Each row was made from one small tree. The marks that hang from a mark follow it in brackets, in the order of their numbers. Every link used is in the known rows. Write each row's tree.
Known rows
z308[z167 z617[z529[z65]]]: [-1.907 -0.845 -4.427  1.598  2.102  0.000  1.234 -0.797 -3.150  0.252
 -1.020  0.069 -0.237 -2.026  0.566  3.589  2.148 -0.995  0.607  1.946
 -1.606  2.197 -4.421 -0.107]
z935[z529[z65[z299] z617 z963[z554]]]: [ 5.755  3.559 -0.054  3.783 -2.344 -1.733 -1.328  2.084  2.294  0.042
  2.461 -3.447 -5.159 -2.785 -0.744  0.781  0.827 -3.760  1.601  1.529
 -1.920 -0.477  5.146 -4.792]
z308[z617[z529]]: [-3.989 -1.607 -3.629  0.520  2.039  3.173  3.963 -1.762 -2.213  2.328
 -0.401  0.042 -0.089 -1.946 -0.609  3.256  2.637 -1.199  1.556  2.364
  0.012  1.021 -4.480  2.244]
z617[z308 z529[z65[z299] z963]]: [ 3.609 -0.438 -2.993  2.634  1.626 -1.114 -1.445 -0.306 -0.048  2.567
  0.133 -5.336 -2.464 -2.216  1.131 -1.744  3.972 -2.017 -0.602  1.858
  0.780  0.912  2.205 -2.021]
z963[z529[z65]]: [ 1.764  1.523  1.854 -0.896  2.163  0.620  3.206 -0.264 -1.042  1.407
 -1.084  1.167  1.113 -1.904  2.343  1.276 -1.098 -2.018  1.089  0.206
 -0.344 -0.321  3.034 -0.851]
z852[z299[z65]]: [-2.168  5.553  0.237  0.356  1.481  5.850  3.860 -1.499 -0.945  0.010
  0.018  0.518  2.122 -3.466  2.559  2.918  1.518  3.455  1.225  1.448
 -2.253  2.603 -0.619  2.384]
z554[z963]: [-1.511  3.851  0.075 -1.485  2.034  4.372  3.241 -1.937 -2.094  5.775
 -0.649 -0.710  0.846 -2.587 -0.093  0.951  0.131 -0.089  3.251  3.246
  0.026  0.127 -3.889  1.329]
z963[z529 z554]: [-1.373  1.329  4.074 -3.499  1.143  0.594  1.976 -0.413  0.231  3.072
  0.939  2.962  0.196 -3.507  2.167  0.172 -2.807 -2.222  1.732  0.807
 -1.078  0.993 -0.098  0.916]
z529[z65[z299] z617 z935]: [ 4.381  1.749 -0.633  2.847  0.955  1.775  0.634 -0.773  3.545  1.321
  0.968 -2.702 -0.395 -4.423 -3.997  2.592  2.387 -1.100  0.584  2.930
  0.699  1.326  2.760 -3.080]
z308[z167]: [-3.559  1.692  1.689  0.023  2.565  1.351  2.419 -2.642 -0.505  2.852
 -1.562  0.737  1.418 -3.320  0.481  3.582 -0.474  1.432  0.896  1.489
 -1.531  4.477 -3.770  2.095]
z529[z65 z935]: [ 4.807  1.995  0.615 -0.160  3.252  1.418  2.342 -1.692  0.169  1.790
 -0.804 -1.043  1.070 -2.767 -2.133  0.611  1.594 -0.172  1.074  1.393
  0.904  2.020  0.619 -1.472]
z167[z308[z617[z529]]]: [-1.633 -3.685 -2.935 -1.728  2.436  5.613  2.852  0.033 -3.103  2.523
 -1.090  0.654 -1.281 -3.416 -1.141  3.764  2.644 -1.063  2.625  3.796
 -0.153  0.112 -4.827  5.111]
z554[z963[z529[z65 z617 z935]]]: [ 3.544  1.760 -0.744 -1.188  1.507 -0.690 -0.452  1.387  0.358  3.755
  1.122 -0.374 -0.557 -1.876 -0.607 -2.230  0.266 -2.070  3.575  1.834
 -1.391 -4.797 -1.221 -0.564]
z308[z167 z617]: [-4.240 -0.139 -1.141 -1.303  2.345  2.367  3.986 -2.834 -1.795  1.979
 -0.713  0.640  1.428 -2.084  0.422  4.853  0.114  1.325  1.150  4.024
 -1.048  2.957 -6.412  2.190]
z935[z529[z963]]: [ 1.594  1.850  1.453  1.161  0.755 -0.615  2.848  0.043  0.171  2.017
 -0.113 -2.044 -2.312 -0.495  0.124 -0.104  1.426 -1.040  2.055 -0.040
 -1.572  0.133  0.878  0.983]
z935[z529[z65[z299] z963[z554]]]: [ 6.256  3.725  1.850  1.654 -1.063 -0.741  1.005  1.234  0.815  0.216
  1.454 -3.377 -3.510 -2.144 -0.093  0.116  0.800 -3.533  0.902  1.513
 -0.802  1.488  5.764 -4.591]
z529[z65[z299] z617 z935 z963[z554]]: [ 7.935  1.116 -1.136  0.741 -0.022 -2.100 -4.347  1.901  4.207  1.835
  2.625 -2.832 -3.498 -4.444 -2.323 -0.517  1.375 -1.597  1.341  2.845
  0.659  1.346  3.162 -5.213]
z617[z308[z167] z529[z65 z935 z963]]: [ 4.290 -2.315 -2.892  1.354  3.451 -5.766 -4.883  0.144  0.135  2.332
 -0.002 -3.762 -2.517 -1.777  0.179 -4.655  4.248 -0.219 -0.092  0.013
 -1.926  0.761 -2.964  0.189]
z852[z299]: [-2.322  3.965  2.336  1.222  1.440  5.758  4.344 -3.394 -1.405  1.882
 -0.891  0.542 -0.583 -3.692  0.930  2.851  1.009  2.385  1.340  1.722
 -0.892  2.866 -0.684  2.514]
z167[z308[z617[z529[z65 z935]]]]: [ 3.393 -3.889 -3.313 -1.618  3.144  3.889  1.577  0.842 -2.462  1.237
 -0.649 -0.138 -1.509 -3.357 -2.535  1.973  3.773 -1.612  2.150  3.517
  0.346 -0.547 -3.316  2.852]
z935[z529[z617]]: [-1.403  3.056  0.793  3.821 -0.488  1.073  3.318 -1.121  1.327  1.477
  0.789 -1.477 -1.996 -2.133 -1.955  2.539  0.951 -1.622  2.305  0.181
 -2.921 -1.193 -0.226  1.582]
z167[z308]: [-0.159 -0.421  1.540 -2.446  2.829  6.045  3.020 -0.897 -1.426  3.466
 -1.948  0.753 -0.068 -4.483 -0.850  3.589  0.279  0.408  2.325  3.152
 -0.001  1.814 -2.051  4.350]
z935[z529]: [-0.844  3.353  2.676  1.756  0.637  2.279  5.420 -1.862 -0.138  1.591
 -0.138 -1.267 -0.584 -1.453 -1.227  1.658  1.009 -1.654  1.640  0.260
 -1.822  0.778  0.253  1.714]

Write each row's tree
[ 0.530  0.775  2.002 -4.068  2.543  1.035  2.400 -0.175 -0.227  5.568
  0.554  0.666  1.071 -1.556 -0.087 -2.774  0.412 -0.866  3.250  2.288
 -0.500 -2.306 -3.114  2.477] | z554[z963[z529[z935]]]
[ 3.590 -0.114  0.526  0.187  1.881 -1.776  0.010  0.800  2.123  1.379
  0.880  0.563 -0.355 -2.318 -0.844 -0.238  0.141 -1.784  1.845 -0.007
 -1.139 -2.622  1.363 -0.278] | z963[z529[z65 z617 z935]]
[ 3.285 -0.311 -1.763  1.625  3.256 -0.861 -0.268 -2.012 -0.238  2.433
  0.334 -3.474 -0.744 -2.594 -1.741 -3.099  4.146 -1.785 -0.063  0.501
 -0.400 -0.041 -1.611  0.593] | z617[z308 z529[z65 z935]]
[ 2.475 -0.757 -5.159 -0.103  1.205 -0.581 -0.981  1.119 -2.622  1.125
  0.635 -0.563 -2.525 -1.857  1.142  0.475  1.876 -2.710  1.940  2.234
  0.025  0.365 -1.669 -2.299] | z308[z617[z529[z65 z963[z554]]]]
[ 0.757  3.077 -2.189  3.087  1.350 -0.988 -1.664 -2.245  0.310  1.612
 -0.050 -2.959 -0.934 -3.109  0.274  2.012  0.105  0.076  0.520  2.044
 -2.745 -0.303 -2.065 -1.034] | z529[z65 z617[z308[z167]]]
[ 3.932 -0.103  1.528 -3.302  2.419 -1.452 -1.434  0.056  1.961  3.916
  1.350 -0.155 -1.587 -3.134 -0.920 -2.519  0.456  0.450  2.013  1.382
  0.398  2.469 -1.931  0.045] | z529[z935 z963[z554]]
[ 2.768 -0.575  0.581 -0.095  2.035 -4.016 -1.901 -0.341  2.304  1.530
  1.407 -1.175 -0.680 -2.089  0.272 -2.046  0.259 -0.934  0.549  0.850
 -2.933 -2.893 -1.281  0.675] | z963[z529[z65 z617[z308[z167]] z935]]
[ 0.419 -4.896 -4.065 -2.070  2.460  3.448  0.645  1.603 -2.761  3.060
 -0.999 -0.003 -2.727 -2.573 -0.128  2.100  2.972 -0.671  2.690  3.670
 -0.057 -0.392 -4.287  4.363] | z167[z308[z617[z529[z963]]]]
[ 4.524  1.664 -1.789  1.792  2.233 -0.392 -0.922 -2.191  2.044  2.231
  1.209 -3.767 -0.894 -2.993 -2.759 -0.996  2.042 -0.368  0.845  2.071
 -0.825 -2.131 -1.112 -0.862] | z529[z65 z617[z308] z935]
[ 1.728  2.908 -1.318 -0.480  0.915 -0.023 -0.352 -0.090 -0.929  4.381
  1.057 -2.021 -1.109 -1.465  1.796 -2.009 -0.640 -2.369  2.864  2.685
 -1.964 -5.865 -1.424 -0.287] | z554[z963[z529[z65 z617[z308]]]]
[ 1.239  1.379 -0.636  3.260 -0.313 -2.115 -0.200 -0.577  1.649  2.599
  1.713 -4.593 -4.189 -0.513 -0.346 -1.450  1.717 -1.082  1.996  0.782
 -3.038 -3.430 -0.812  1.416] | z935[z529[z617[z308] z963]]
[ 3.273 -0.077 -0.910  2.567  2.162  1.233  1.338 -0.399  1.059  1.459
 -0.045 -2.121 -0.194 -3.924 -2.986  0.713  4.387 -2.381 -0.044  0.992
  1.199  3.319  2.197 -1.618] | z617[z529[z65[z299] z935]]
[ 0.360  0.421  0.189 -2.451  1.711 -0.396 -0.092 -0.591  1.305  6.023
  2.199 -1.553 -0.720 -1.598 -0.481 -4.002  0.687 -1.146  3.230  2.951
 -1.681 -5.552 -4.535  2.957] | z554[z963[z529[z617[z308] z935]]]
[ 2.587 -1.015 -4.430  0.304  0.576  0.406 -0.199  1.137 -1.337  1.073
  1.100 -1.878 -2.706 -2.558  0.574  1.510  2.629 -3.031  0.913  3.683
  1.169  1.905  0.308 -3.487] | z308[z617[z529[z65[z299] z963[z554]]]]
[-1.920 -2.190 -2.470  1.246  2.595 -3.650 -3.048 -0.970 -0.614  3.850
 -0.409 -2.671 -2.269 -1.936  2.046 -2.313  2.695  0.414  0.256  0.197
 -2.217  1.695 -4.812  2.852] | z617[z308[z167] z529[z963]]
[ 4.141 -3.065 -4.750  0.467  2.027  0.030  0.622  0.871  0.009  1.195
  0.742 -2.860 -1.648 -1.522 -1.575  0.413  5.082 -1.621  0.647  3.454
  1.838  1.141 -0.166 -1.841] | z308[z617[z529[z65[z299] z935 z963]]]
[-3.691  1.238 -0.702  1.975  1.447 -0.159 -0.626 -3.148  1.363  3.498
  0.502 -2.190 -0.617 -3.556 -0.103  2.059  0.012  1.211  0.867  2.336
 -2.894  0.257 -4.917  2.619] | z529[z617[z308[z167]]]
[ 4.426 -2.179 -4.534 -1.026  1.925 -1.702 -1.435  1.308 -1.197  1.281
  1.380 -0.769 -2.517 -1.797 -0.815 -1.471  3.093 -2.184  1.739  2.011
  0.256  0.346 -2.561 -1.859] | z308[z617[z529[z65 z935 z963[z554]]]]
[ 4.528  0.841  2.351 -0.830 -0.184 -1.284 -1.104  1.384  3.826  1.265
  2.964  0.303 -1.517 -4.639 -1.195 -0.166 -0.737 -3.631  1.158  2.140
 -0.472 -0.202  3.661 -3.116] | z963[z529[z65[z299] z617 z935] z554]
[-3.223 -3.380 -2.729 -0.262  2.775 -0.326  1.459 -1.333 -0.798  1.906
  0.142  0.458  0.004 -2.273 -1.767  1.676  3.334  0.121  0.998  2.289
 -1.390  2.577 -7.570  3.405] | z308[z167 z617[z529[z935]]]
[ 1.337 -2.689 -1.672  0.452  3.063 -1.904 -1.456  0.698  0.932  3.704
 -0.112 -0.882 -1.730 -2.189 -1.135 -2.426  3.889 -0.236  1.597 -0.730
  0.125  1.652 -2.308  2.128] | z617[z529[z935 z963]]
[ 6.122 -0.847 -1.236  0.810  1.286 -2.318 -3.048  2.008  1.677  1.851
  1.378 -2.074 -2.915 -3.933 -1.345 -2.133  3.478 -2.688  0.530  0.820
  1.158  3.312  2.638 -3.771] | z617[z529[z65[z299] z935 z963[z554]]]
[-0.346 -3.939 -3.048 -1.907  2.104 -3.449 -2.556  0.822 -0.313  2.266
  1.412  0.599 -2.510 -2.205 -0.396 -0.885  2.505 -0.278  1.603  2.244
 -1.602  2.571 -7.353  1.589] | z308[z167 z617[z529[z935 z963[z554]]]]
[ 0.316  0.991 -0.487  3.401 -0.115 -3.983 -1.536 -0.390  1.767  2.115
  1.481 -4.160 -4.169 -0.809  0.109 -1.213  1.361 -0.348  1.611  0.649
 -4.498 -2.214 -2.552  1.933] | z935[z529[z617[z308[z167]] z963]]
[ 0.661 -0.599  2.693 -2.763  0.814 -2.315 -1.585 -0.569  3.473  3.615
  3.678  0.076 -1.630 -3.522 -0.435 -3.324 -1.141 -2.050  1.684  1.643
 -2.304 -2.681 -2.575  2.212] | z963[z529[z617[z308] z935] z554]
[-2.127  2.571  0.910  3.656 -0.244 -1.214  1.231 -2.251  1.327  1.611
  1.344 -3.265 -2.347 -1.799 -1.171  0.930  0.976 -0.919  1.201  0.911
 -4.777 -1.389 -3.021  2.731] | z935[z529[z617[z308[z167]]]]
[-2.977  1.392 -0.085 -1.372  1.120 -1.105 -1.128 -0.627 -0.185  5.464
  1.195 -0.912 -0.913 -1.820  2.093 -1.557 -1.044 -0.675  2.770  2.876
 -3.278 -3.989 -5.354  2.834] | z554[z963[z529[z617[z308[z167]]]]]
[ 2.172  2.565  2.294  0.033 -0.177 -1.139  1.125  0.341  0.349  2.078
  1.250 -1.331 -3.336 -1.527  0.285 -0.845  0.066 -1.939  2.315  0.178
 -2.029  0.674  0.664 -0.151] | z935[z529[z963[z554]]]
[ 1.932 -1.968 -0.863 -0.789  2.160 -2.702 -2.897  1.215  1.032  3.715
  1.188 -0.036 -2.873 -3.504 -1.035 -3.208  2.655 -1.331  2.044 -0.358
 -0.251  2.348 -2.470  0.979] | z617[z529[z935 z963[z554]]]
[-1.648 -0.995 -3.795  2.075  1.290  1.145  1.954 -0.851 -1.851  0.161
 -0.467 -0.988 -0.189 -2.631 -0.093  4.558  2.893 -1.470 -0.220  3.499
 -0.766  3.576 -2.155 -1.097] | z308[z167 z617[z529[z65[z299]]]]
